Each row was made from one small tree. Brackets hold a mark, then the marks that hang from it, in the order of their numbers. Every link used is in the known rows. Write each row's tree.
Known rows:
(Q_510 (Q_448 (Q_90 Q_197)) Q_803): [ 4.17  0.49 -3.07  1.56  2.79 -0.07  0.48  3.52  0.15 -1.57  0.40 -0.23
  2.37  3.08 -0.16 -2.79 -0.19 -0.87 -0.01  2.42  2.62 -2.86  0.82  3.52
  1.43]
(Q_90 Q_803): [ 2.24 -0.11 -1.83 -0.57  1.98  0.06  1.90  0.53 -2.45 -0.27  0.44  1.48
  0.57  0.58 -1.48 -1.00  0.16 -1.57 -0.29  2.14 -0.57 -2.02  3.01 -0.57
  1.57]
(Q_197 (Q_448 Q_90) Q_803): [ 1.93  2.99  2.06 -0.30  3.91  0.31 -2.16 -3.34  0.02  1.06  3.06  1.53
 -2.87  0.92 -2.76 -1.77  2.32 -2.55 -1.63  2.80 -0.41 -1.85  0.49  1.57
 -0.26]
(Q_448 Q_197 (Q_803 Q_720)): [ 0.92  1.53  1.76 -1.15  1.92 -1.74 -2.45 -1.09 -0.06  1.44  3.97 -0.70
 -4.88  2.18 -2.29  1.54  1.37 -2.47 -0.80  4.19 -0.46 -0.65  0.34 -0.05
  3.38]
(Q_197 Q_510 (Q_803 Q_720)): [ 1.19  3.36  2.80  0.32  3.13 -1.67 -2.21 -3.18  0.91  2.18  1.86  2.81
 -2.67  1.30 -2.84 -1.83  2.41 -3.99 -2.79  2.47  1.35 -1.55 -1.10  1.18
  1.32]
(Q_448 (Q_197 Q_510 Q_803)): [ 1.82  2.52  2.68 -0.69  1.97 -2.40 -1.94 -1.62 -0.13  0.38  2.46  1.71
 -1.54  1.97 -3.02 -0.02  2.10 -2.18 -2.16  2.85  0.05 -1.02  0.00  1.67
  2.52]
(Q_197 Q_448 Q_510 Q_803): [ 1.59  4.40  3.32  0.18  3.63 -1.42 -2.51 -3.66  0.41  1.19  1.94  2.86
 -2.62  0.85 -3.76 -1.83  3.57 -2.54 -3.09  2.72  0.84 -2.25 -0.90  1.71
  1.57]
(Q_510 Q_448 Q_803): [ 2.75  1.57 -2.19  2.37  3.03 -0.93  0.51  3.39 -0.55 -2.76 -0.54 -0.21
  1.60  2.52 -2.11 -3.06 -0.70  0.74  0.48  2.13  2.22 -3.40 -0.10  2.85
  1.14]
(Q_197 Q_448 Q_510 (Q_803 Q_90 Q_720)): [ 1.84  4.31  3.99  0.44  3.52 -0.62 -3.59 -5.57  0.70  3.15  3.61  2.95
 -4.58  2.04 -2.31 -2.27  3.61 -5.34 -3.13  3.42  1.51 -1.83 -1.31  2.34
  1.45]
(Q_448 (Q_197 (Q_803 Q_720))): [ 1.99  1.94  2.48 -0.58  2.14 -1.21 -1.91 -1.87 -1.06  0.57  3.34  1.06
 -2.94  2.53 -3.05 -0.22  1.38 -2.09 -1.07  3.68 -0.99 -0.69  0.06  0.78
  1.92]
(Q_90 (Q_197 Q_510) Q_448 (Q_803 Q_720)): [ 6.30 -0.92 -2.55 -1.74  0.66  0.59  2.45  0.38 -2.01  2.65  0.11  2.94
  2.07  3.07 -0.03 -0.94  3.58 -5.38 -2.57  3.58  1.04 -2.20  3.00 -0.01
  6.23]
(Q_510 (Q_90 Q_197) Q_448 Q_803): [ 2.87  1.14 -3.48  3.11  1.93  0.87  0.87  4.22 -0.63 -2.76 -0.91  1.37
  2.09  2.67 -0.33 -3.84  0.24  1.07  0.14  2.96  2.96 -3.13  0.32  2.85
  2.86]
(Q_197 Q_510): [ 1.23  2.18  0.16  0.07  1.49 -1.60 -0.20 -0.76  0.48  1.11  0.18  2.16
  0.24 -0.10 -0.93 -0.52  0.73 -2.57 -2.07  0.94  1.41 -2.02  0.38  1.07
  1.23]
(Q_90 Q_197 Q_803): [ 4.30 -1.33 -2.97 -1.37  1.29  0.75  2.24  1.53 -2.31  0.27  0.74  2.10
  1.91  1.12  0.40 -0.12  1.17 -1.64 -1.04  2.65 -0.29 -1.31  3.60 -0.37
  2.92]
(Q_510 (Q_90 Q_197 Q_803)): [ 2.28 -0.40 -2.91  0.28  0.84  1.75  1.91  1.24 -2.14 -0.21  0.06  2.96
  0.92  0.58  0.39 -1.54  1.09 -1.05 -0.60  2.75  0.32 -1.70  3.11 -0.33
  2.97]
(Q_90 Q_448): [ 3.64  0.30 -2.26 -0.80  0.57  0.29  1.76  0.84 -0.91  0.38 -0.39  1.27
  1.78  0.82 -0.53 -0.26  0.83 -2.09 -0.92  1.46 -0.12 -2.14  2.36  0.29
  1.68]
(Q_803 (Q_90 (Q_197 Q_510) Q_448) Q_720): [ 4.97  0.12 -1.30 -0.83  0.09  0.83  0.02 -1.47  0.20  3.84  1.93  2.55
  0.06  2.60  2.69 -0.28  2.18 -6.38 -2.41  2.54  1.86 -1.30  1.57  1.75
  3.11]
(Q_803 Q_90): [ 1.80  0.55 -1.09 -0.09  1.07  0.32 -0.21 -0.87 -0.07  0.94  1.92  1.31
 -0.39  0.21  1.63 -0.03 -0.75 -2.64 -0.59  1.02  0.46 -1.15  2.00  1.44
 -0.85]
(Q_448 (Q_90 Q_803)): [ 2.25 -0.27 -1.80 -0.95  2.21  0.40  1.19 -0.23 -1.29  0.91  1.34  0.87
  0.38  0.71 -0.48 -1.06 -0.01 -3.35 -0.32  1.83 -0.24 -1.96  3.24  0.46
  0.52]
(Q_197 (Q_448 Q_90) Q_510): [ 1.64  3.30  1.36 -0.23  2.46 -0.72 -1.44 -3.07  0.40  2.31  1.62  1.91
 -1.49  0.51 -1.38 -1.24  2.09 -4.07 -2.43  1.87  1.32 -2.67  0.08  2.02
  1.43]
(Q_197 (Q_448 Q_803)): [ 0.92  2.62  0.82 -0.38  2.95 -0.51 -1.68 -1.53  0.01  0.83  2.39  0.33
 -3.70  0.01 -2.20  0.30  1.88 -1.02 -1.27  2.90 -0.18 -2.01  0.63  0.19
  1.58]
(Q_510 (Q_448 Q_803)): [ 1.51  1.58 -1.39  0.52  2.68 -1.08 -0.40  2.09  1.02 -1.39  1.10 -0.29
 -1.31  1.60 -1.53 -0.43  0.45 -0.47 -0.09  1.59  1.21 -1.67  0.30  1.65
  1.47]

Which tree is each row?
[ 2.07  3.72  1.78  1.45  3.03 -0.93 -2.21 -2.95 -0.28  2.17  1.77  1.67
 -2.35  1.82 -1.65 -2.72  1.91 -3.85 -2.18  3.56  2.50 -3.56 -0.95  2.55
  2.32] | (Q_197 Q_448 (Q_510 (Q_803 Q_90 Q_720)))
[ 3.19  0.46 -0.31 -0.93  2.30  0.68 -0.96 -1.28  0.58  2.27  2.86  1.62
 -0.83  1.40  0.56 -0.63  1.36 -3.92 -1.65  2.46  0.42 -0.67  1.46  1.24
  0.34] | (Q_448 (Q_90 (Q_197 (Q_803 Q_720))))
[ 2.48  1.42 -0.28 -0.69  2.81  0.78  0.19 -1.89 -1.82  1.04  1.93  1.05
 -1.24  0.87 -1.65 -1.49  1.33 -2.93 -0.76  2.74 -0.49 -2.57  2.12  0.67
  1.24] | (Q_197 (Q_448 (Q_90 Q_803)))
[ 3.60  0.94 -0.10 -0.27  1.30  1.44 -1.20 -2.64 -0.49  3.09  3.47  2.01
 -2.40  1.92  2.04 -0.41  1.35 -4.61 -1.61  3.15  0.79 -1.05  0.90  1.38
  1.39] | (Q_803 (Q_90 (Q_197 Q_448)) Q_720)
[ 2.27  2.90 -0.12  2.18  2.89 -1.98 -0.68  0.98  0.36 -0.22 -0.25  1.11
  0.24  2.80 -2.31 -3.24  0.78 -2.36 -1.28  2.32  3.42 -3.48 -1.52  2.90
  2.56] | (Q_197 (Q_510 Q_448 (Q_803 Q_720)))
[ 3.24  0.27 -1.35 -0.55  0.53  0.07 -0.33 -0.59  0.68  2.02  1.88  2.39
  0.69  0.69  2.89  0.44  0.82 -3.69 -2.11  1.34  1.56 -0.80  1.89  2.07
  1.09] | (Q_803 (Q_90 (Q_197 Q_510)))
[ 2.97  1.51  0.19 -0.04  2.55 -0.87 -1.00  0.68  0.08 -1.37  2.51  0.13
 -0.53  3.66 -2.10 -1.28  0.77 -2.01 -0.14  2.21  0.39 -1.28  0.30  3.20
  1.29] | (Q_510 (Q_448 Q_90 (Q_197 Q_803)))
[ 3.02  1.79  0.83  0.54  2.22 -0.79 -1.41 -0.01 -0.32 -1.06  2.84  0.62
 -1.78  4.20 -1.89 -1.37  0.91 -2.25 -0.17  2.78  0.59 -1.09 -0.37  2.98
  1.83] | (Q_510 (Q_448 (Q_197 (Q_803 Q_90 Q_720))))
[ 1.67  2.17 -1.27  1.79  1.30 -0.64  0.39  0.82 -0.28  0.25 -1.47  2.26
  1.37  0.96 -1.49 -3.03  1.47 -1.93 -1.63  2.51  2.68 -3.70  0.64  1.80
  3.24] | (Q_197 (Q_510 (Q_90 Q_448) Q_803))
[ 3.26  0.76 -1.01 -0.12  1.99 -0.21 -0.64 -0.38  0.66  2.63  1.63  1.44
  0.46  1.48  0.96 -1.16  1.10 -4.26 -1.99  2.50  2.10 -1.92  1.05  1.90
  1.69] | (Q_448 (Q_90 (Q_197 (Q_510 (Q_803 Q_720)))))
[ 2.04  1.18 -0.56  1.60  2.46 -0.07 -0.99 -0.49 -0.60  1.10  1.67  0.44
 -1.19  1.73 -0.09 -2.31 -0.81 -2.57 -0.34  3.18  1.72 -2.54  0.56  1.80
  0.28] | (Q_510 (Q_803 Q_90 Q_720))
[ 2.04  0.87 -1.61  0.24 -0.23  0.80  1.02  0.64 -1.68 -0.39  0.02  1.87
  0.34  1.36 -0.85 -1.03  1.07 -1.47 -0.37  2.63 -0.09 -2.04  1.98  0.47
  3.20] | (Q_510 (Q_90 (Q_448 Q_197)))
[ 2.19  1.57  2.35 -0.54  1.89 -0.79 -2.34 -2.48 -0.74  1.06  4.16  1.10
 -3.25  2.77 -1.57 -0.17  1.19 -3.16 -0.98  3.62 -0.66 -0.38  0.50  1.53
  1.38] | (Q_448 (Q_197 (Q_803 Q_90 Q_720)))
[ 1.95  1.41 -0.98  0.50  0.89  0.12  1.18 -0.76 -1.28  1.53 -0.70  3.21
  0.19  1.37 -1.43 -2.46  2.22 -4.20 -1.73  2.54  1.57 -2.92  1.39  0.39
  4.22] | (Q_197 (Q_510 (Q_90 Q_448 (Q_803 Q_720))))
[ 1.95  3.23  1.24  0.91  3.28 -1.90 -1.36 -0.46  1.31 -0.58  0.76  2.28
 -0.45  2.03 -3.00 -2.27  2.13 -2.10 -2.08  1.39  2.06 -1.85 -1.07  2.83
  1.37] | (Q_197 (Q_510 Q_448) Q_803)
[-0.17  2.73  2.41 -0.25  1.62 -1.94 -2.97 -1.74  0.52  2.04  3.16  0.77
 -5.17  2.11 -2.33  0.43  2.46 -3.52 -1.68  4.30  1.02 -1.16 -0.46  0.60
  4.76] | (Q_448 (Q_197 (Q_510 Q_90)) (Q_803 Q_720))
[ 4.85 -0.67 -1.28 -1.71  0.75  0.23  1.98 -0.02 -3.69  0.96  1.15  1.04
  0.16  3.72 -2.37 -0.77  2.06 -4.14 -0.51  4.26 -1.12 -2.16  3.00 -0.53
  5.33] | (Q_90 (Q_448 Q_197) (Q_803 Q_720))
[ 0.50  2.24 -0.08  1.45  1.76 -0.34 -1.47  1.12 -0.02 -1.13  2.01  0.27
 -3.69  3.37 -2.17 -1.38  1.23 -1.27  0.31  3.60  1.28 -1.59 -0.65  1.68
  3.99] | (Q_510 Q_90 (Q_448 Q_197 (Q_803 Q_720)))
[ 3.99  0.91  0.43 -1.19  1.10 -0.37 -0.16 -0.74 -1.31  0.82  1.84  1.12
 -0.59  2.99 -2.42 -0.27  2.27 -2.99 -1.25  3.44 -0.88 -1.45  1.34  0.72
  3.24] | (Q_90 (Q_448 (Q_197 (Q_803 Q_720))))
[ 2.55  0.28 -2.44 -0.07  0.33  1.58  0.42  0.80 -0.07  1.47  0.68  2.04
 -0.88  1.25  0.63 -0.52  2.45 -2.49 -1.35  3.31  0.97 -1.55  2.01 -0.09
  4.08] | (Q_510 (Q_90 Q_197 (Q_448 (Q_803 Q_720))))
[ 1.77  3.69  3.04  0.28  3.94  0.05 -2.49 -3.96 -0.71  1.38  3.07  1.98
 -4.37  1.58 -3.69 -2.09  2.71 -2.52 -1.76  3.70 -0.38 -1.88 -0.84  0.62
  0.85] | (Q_197 Q_448 (Q_803 Q_720))
[ 2.09  1.43  0.13 -0.32  2.55 -1.13 -1.76  0.56  0.80  0.19  3.40 -1.19
 -3.18  3.92 -1.69 -0.18  1.00 -3.24  0.02  3.09  0.95 -1.23 -0.12  2.40
  2.76] | (Q_510 (Q_448 Q_90 Q_197 (Q_803 Q_720)))
[ 2.05  1.09 -1.15  1.53  1.41  0.56  0.95  1.44 -2.72 -1.82  0.82  1.47
 -1.08  4.13 -2.46 -3.07  0.92 -1.79  0.82  3.69  0.70 -2.31  0.66  1.49
  4.52] | (Q_510 (Q_90 (Q_803 Q_720)) (Q_448 Q_197))
[ 2.99  1.16 -2.28  2.39  2.66 -0.40  0.03  2.64 -0.17 -2.05  0.48 -0.14
  1.18  2.84 -0.28 -2.99 -0.98 -0.54  0.49  2.02  2.62 -2.97  0.45  3.76
  0.49] | (Q_510 Q_448 (Q_803 Q_90))
[ 5.10 -1.06 -3.10 -1.20 -0.24  1.37  1.16  0.54 -0.23  1.65  1.38  1.84
  1.97  1.48  3.17  0.59  1.11 -3.53 -1.43  1.72  0.60 -1.00  3.31  1.57
  1.59] | (Q_803 (Q_90 Q_197 Q_448))
[ 1.03  0.77  0.68 -1.91  2.04 -1.43 -2.24 -0.62  0.73  1.38  4.19 -1.23
 -3.44  1.60 -1.12  1.82  1.01 -2.95 -0.69  3.27 -0.45 -0.54  1.80  1.08
  2.11] | (Q_448 Q_90 Q_197 Q_803)
[ 1.86  0.46 -0.42 -0.85  1.84  0.08 -1.91 -1.11  1.32  2.88  3.82  0.46
 -3.74  1.22  1.55  1.21  1.29 -3.82 -1.42  3.15  0.97 -0.24  1.40  0.59
  1.73] | (Q_448 (Q_803 (Q_90 Q_197) Q_720))
[ 2.01  1.44 -0.12  0.43  0.66  0.80 -0.05 -0.67 -1.42  0.32  0.98  2.17
 -1.28  2.19 -1.85 -1.76  1.98 -2.38 -0.80  3.49 -0.07 -1.84  1.13  0.60
  3.34] | (Q_510 (Q_90 (Q_448 (Q_197 (Q_803 Q_720)))))
[ 1.49  1.84 -0.71  0.80  2.88 -0.93 -0.89  1.10  0.90 -0.43  1.60 -0.21
 -2.54  2.36 -1.72 -0.79  0.69 -1.72 -0.21  2.13  1.36 -1.67 -0.46  1.44
  1.87] | (Q_510 (Q_448 (Q_803 Q_720)))
[ 2.51  1.40 -1.98  1.75  1.73  1.17  0.25  2.08  0.10 -1.95  0.31  2.67
  0.52  2.25 -0.38 -2.66  1.55 -0.16 -0.52  2.08  1.69 -1.46  0.33  2.30
  2.10] | (Q_510 (Q_90 (Q_197 Q_803)) Q_448)
[ 0.29  2.70 -0.42  2.27  1.87 -1.04 -0.48  0.40  0.00  0.00 -0.85  2.29
  0.34  0.31 -1.56 -2.98  0.62 -1.27 -1.50  2.34  2.77 -3.31 -0.04  1.75
  2.11] | (Q_197 (Q_510 Q_90 Q_803))
[ 2.40  1.01 -1.93  1.58  0.78  0.35  0.69  2.05 -1.99 -1.36 -0.56  0.96
  1.10  2.12 -1.86 -2.72  0.70 -0.27  0.00  3.96  1.03 -3.40  1.67  1.35
  3.70] | (Q_510 (Q_90 (Q_448 Q_197)) Q_803)
